Every row comes from one small tree of marks. The marks that hang from a mark follow it in brackets, in alphabetical order. Every link used is in the known rows. Which tree was each row made from?
Known rows
gufan(doket zibo): [  1.6  23.1  13.0  19.0 -10.5 -19.3  42.5  -1.1  -3.1  32.6  -5.5   2.3
   4.6 -34.3  11.9 -25.4  29.1 -12.4 -17.6  10.9  12.9]
neleg(lotib(zibo)): [-11.9  14.7 -15.6   7.9 -16.3 -14.1  40.5   3.2   5.3   6.8  10.6   7.8
  -6.8 -15.9   1.0  -0.9   9.9   1.8  -5.6  49.0  -6.1]
deno(lotib): [ -1.2  13.6  -3.7  -1.9 -12.3  -6.9  52.4  -1.3   8.2  14.4  15.0  -0.9
   0.4 -11.2  -2.1  -4.2  18.2   0.5   2.4  38.9  14.1]
gufan(doket zibo(deno lotib(neleg))): [ -0.1  23.6  -1.2  14.1  -8.6 -18.1  25.6  11.6   3.7  33.7 -13.3  -3.0
   4.8 -42.9   4.8 -20.3  41.0  -3.5 -20.9 -10.5  -0.7]
neleg(lotib): [-12.6  13.5  -4.7   3.0 -15.6  -4.3  49.6  -0.7  11.4   9.5  14.7   4.7
   3.2 -13.0  -0.5  -7.8   5.9   1.9   0.4  51.9   0.5]
neleg(lotib(deno)): [-11.5  14.8 -20.3   7.6 -14.6  -6.0  43.1   7.3  16.7  10.0  16.9  11.0
   1.5  -9.4  -5.2  -8.3   8.1   2.4  -6.3  48.4   0.0]
deno(lotib(neleg) zibo): [ 12.8   9.9 -16.7  -9.1 -12.0 -21.9  41.3  -4.5  -1.1   3.1  17.8   7.0
  -0.2 -13.1   0.0  -1.3  30.2   1.5 -11.5  49.5  24.5]
gufan(doket(sokal(zibo(deno(lotib(neleg)))))): [  5.4  27.0  13.0  16.2   2.9  -9.3  33.2  -5.5  -0.6  11.2 -10.5  -8.4
   6.3 -28.6   5.5 -21.4  20.3 -10.6  -1.5  21.2  -5.1]
gufan(doket lotib(neleg) zibo): [  1.4  17.5 -10.3  14.3 -13.8 -25.5  22.0  -4.4  -5.0  40.2  -0.1   5.5
   0.4 -51.1   5.6  -7.4  37.3  -9.0 -23.3  -2.1  14.8]
doket(gufan sokal(zibo(lotib))): [ 19.1  25.6  23.4   9.0  21.0 -21.3  34.9  -5.9  -4.6  -5.5  -4.2 -33.2
 -11.9 -40.2  13.8 -24.7  -5.7 -18.8   0.0  11.3 -19.4]
sokal(doket(gufan) zibo(deno)): [  9.6  24.6  37.6  -1.1  16.3  -2.3  50.7  11.4   9.0  -0.3   6.7 -27.1
  -7.6 -24.4   6.6 -31.8   1.5 -15.4 -18.7  10.0 -17.9]
doket(gufan(zibo)): [  4.2  14.4  14.0   7.1  -3.7 -22.5  41.9  -4.4   3.3  12.2   7.0 -13.8
 -14.1 -38.3  14.7 -20.4   5.5 -16.4 -14.7  10.9   6.3]
doket(gufan): [ -2.4  15.8  16.4   5.0  -3.8 -15.8  39.7  -8.0   7.4   3.2  11.0 -16.4
  -9.7 -30.5   8.3 -15.8  -2.1 -12.5  -5.0  24.1   1.0]
zibo(lotib): [ -0.6  22.1   2.7   1.3  -4.8 -14.9  37.4   8.3   8.9  19.7   5.8 -11.1
   4.2 -23.4  -2.8  -8.4  17.1   3.1  -2.3  20.6  -9.5]
doket(sokal): [  5.0  18.3  14.4  10.7  10.0 -14.6  39.7  -5.8   5.1   9.2  -2.0 -10.2
  -2.5 -20.7   8.9 -18.0   8.4 -13.3   4.3  28.3 -10.0]
doket(sokal(zibo)): [ 14.7  23.0  21.1  11.5  13.4 -14.4  40.8  -3.9   2.1   4.2  -5.7 -13.1
  -2.6 -24.2  11.8 -21.1   5.3 -16.8   0.6  25.9 -15.4]
lotib(neleg zibo(deno)): [ -7.3  11.3 -20.6   8.5 -15.1 -24.2   9.5   6.0  16.9   9.4  -4.4   8.2
 -18.2 -25.7   2.8   5.5  27.9  -3.9 -20.8  18.0 -20.4]
lotib(deno): [ -2.7  18.0 -12.1  12.0  -7.5 -14.1  34.0   9.5  20.3  15.3  11.3   7.7
  -0.9 -12.3  -4.0 -11.5  14.7  -5.4 -13.5  27.6  -0.2]
zibo(deno): [-13.3  13.4   6.2   6.3  -6.3  -2.2  35.6  13.1  19.1  10.2   1.7  -5.0
   3.8 -24.9  -1.0 -11.8  21.5  -2.5  -5.3  11.6  -1.8]
lotib(deno neleg zibo): [  0.8  15.1 -40.2  14.6 -15.5 -33.4   5.4   6.6  20.6  13.0   2.9  19.5
 -21.4 -15.6  -1.1   5.7  23.6  -6.0 -29.4  27.6 -19.4]
sokal(doket): [  0.1  19.2  26.7  -2.0   5.4  -5.6  56.3   4.0  12.1  18.1  15.0  -9.3
  -1.8  -4.6   2.1 -23.5   8.6  -8.5 -11.6  33.9  -9.5]

Write each row's tree
[ -0.4  13.0  12.2   7.4  -2.3 -18.0  38.3   2.6   6.4  10.1   3.6 -15.6
 -12.9 -41.9  12.7 -20.7  10.3 -14.4 -15.3   0.9   5.2]
doket(gufan(zibo(deno)))
[  6.2  24.8   1.8  17.7   4.5 -20.3  23.5   8.8  -1.6  29.5 -21.0  -9.4
   2.4 -45.4   8.9 -25.6  38.7  -8.4 -15.6 -13.7  -8.3]
gufan(doket(sokal) zibo(deno lotib(neleg)))
[  6.2  17.3  10.5   4.6  -1.5 -24.3  39.3   0.2   1.3  14.6   5.8 -18.7
 -12.5 -40.9  11.3 -18.9   8.2 -11.9 -14.0   4.9   1.4]
doket(gufan(zibo(lotib)))
[ -5.2  20.8 -17.4  20.3   0.4 -24.0   4.4  -1.7  -7.6  18.2  -8.7  -3.2
  -4.2 -49.5   0.9   0.0  32.7  -6.1 -10.4  -0.4  -7.6]
gufan(doket(sokal) lotib(neleg zibo(deno)))
[ -7.5  16.6  -9.8  -1.2  -6.6  -9.8  19.5  17.3  21.9  16.1  -2.5  -9.7
   2.1 -29.6  -7.0  -3.5  29.2   6.4  -8.9   2.8 -18.7]
zibo(deno lotib(neleg))
[  5.6  29.9  15.3  17.3   5.6 -12.2  27.7  -2.1  -0.2  13.4 -13.5 -11.8
   7.7 -32.6   5.4 -23.1  20.0  -9.8  -3.2  14.7 -13.5]
gufan(doket(sokal(zibo(deno lotib(neleg)))))
[  2.7  14.6  16.5  -2.8   8.3 -13.3  43.5   4.5   7.2  17.7  14.4 -17.9
 -13.5 -29.9   5.8 -21.7  11.3 -12.4 -22.4   5.1  -5.0]
sokal(doket(gufan(lotib(neleg) zibo(deno))))
[-10.9  15.7 -31.3  12.4 -15.2 -16.0  34.5  10.7  10.9   7.1  12.6  14.2
  -8.3 -12.4  -3.6  -1.7  11.8   2.1 -12.8  45.0  -6.3]
neleg(lotib(deno zibo))
[  4.2  14.0  -4.8  10.7  13.5 -27.6  13.7  -7.2  -3.9  -1.3  -1.0 -22.3
 -21.9 -50.4   9.9  -6.6   5.8 -16.0  -5.7   1.3 -13.1]
doket(gufan(lotib(neleg zibo(deno))) sokal)
[ 13.4  16.6  18.4  12.5  15.4 -25.7  38.7  -9.0  -4.4   6.5  -3.9 -22.6
 -17.9 -41.4  20.5 -27.9   1.8 -23.6  -6.4   6.6  -4.3]
doket(gufan(zibo) sokal)
[  2.8  20.4 -21.5   2.7  -8.3 -20.7  20.1  10.6  21.0  21.0   5.9   0.4
  -1.9 -19.0  -7.8  -3.8  21.2   3.1 -14.5  20.3 -17.1]
zibo(lotib(deno neleg))
[  8.2  24.6  15.9  22.7   2.7 -21.6  39.8  -4.2  -8.1  28.8 -12.8  -3.7
   1.6 -36.7  15.9 -30.4  26.3 -17.5 -11.9   7.9   5.4]
gufan(doket(sokal) zibo)
[  5.9  18.8   6.3   1.8  -6.0  -4.4  38.9   8.3  14.2   5.1   1.0  -5.7
   0.2 -24.4   1.5  -9.7  18.9  -5.5  -9.7  19.5  -5.3]
sokal(zibo(deno(lotib(neleg))))
[ -5.3  14.2 -22.6   5.8 -12.2 -11.6  43.1   8.3   9.5   4.2  19.0  12.0
   3.9 -10.6  -4.1  -9.5  12.6   3.2 -10.4  51.8   8.6]
neleg(lotib(deno(zibo)))
[  7.9  24.7  33.3  -0.7  12.3   1.2  53.0  16.2  12.9   7.4   4.8 -16.2
   0.1 -15.0   2.9 -28.0  11.5 -10.7 -17.7  16.2 -18.4]
sokal(doket zibo(deno))
[ -2.5  25.2 -11.7  22.8   5.6 -17.3  21.8   0.9  -5.2  22.1   2.4  -3.6
   7.6 -40.1  -4.1 -12.0  23.7  -7.1  -5.0   6.4   6.7]
gufan(doket(sokal) lotib(deno))
[  6.0  17.9  29.5  -1.1   9.0 -13.3  55.9   1.3   5.8  15.9  13.7 -18.2
 -12.4 -19.1  10.0 -30.1   3.7 -15.2 -19.0  18.8  -5.2]
sokal(doket(gufan(zibo)))
[-11.7  19.4 -20.5  16.5 -12.9 -22.0   6.8   1.5  -2.0  22.2  -1.3   2.8
  -1.5 -46.9  -3.3   5.1  35.2  -1.2 -16.1   2.8  -0.1]
gufan(doket lotib(neleg zibo(deno)))
[ 10.0  16.9  -2.5  11.1  19.1 -26.6  25.5  -4.6  -7.4  -2.4   8.6 -21.9
 -12.4 -44.7   7.4 -15.5   3.1 -16.4  -5.1   8.0   2.5]
doket(gufan(lotib(deno(zibo))) sokal)
[-16.4  13.5 -17.8   8.5 -14.7  -9.4  37.1  10.3   8.2   4.8   7.4   5.8
  -5.5 -19.3  -0.6  -1.2  14.7   3.5  -6.6  38.5  -7.1]
neleg(lotib(zibo(deno)))
[  1.9  17.0  11.9  -2.6   8.1 -12.8  41.2   1.2  10.6  13.4  20.5 -15.5
 -12.0 -20.4   0.4 -18.5   3.5 -10.7 -18.3  19.6  -8.4]
sokal(doket(gufan(lotib(deno neleg))))
[  9.2  19.3  14.6  -1.7   8.5 -17.4  45.2   5.5  10.8  18.4  13.2 -15.9
 -14.4 -19.1   5.7 -27.1   7.8 -12.2 -24.4  14.2 -12.2]
sokal(doket(gufan(zibo(lotib(deno neleg)))))
[  5.6  21.8 -22.5  17.8   3.5 -26.4  10.4  -3.6  -6.5  17.3   2.7   2.9
   5.1 -40.5  -2.9  -8.4  30.7  -6.8 -14.9  12.8   8.1]
gufan(doket(sokal) lotib(deno(zibo) neleg))
[ -5.3  11.8  -9.2   5.5  -5.5 -24.3  17.1  -2.7   3.8   5.0   9.9 -13.6
 -18.5 -47.0   3.9   0.9   9.6  -8.8 -13.5   5.3  -2.9]
doket(gufan(lotib(neleg zibo(deno))))
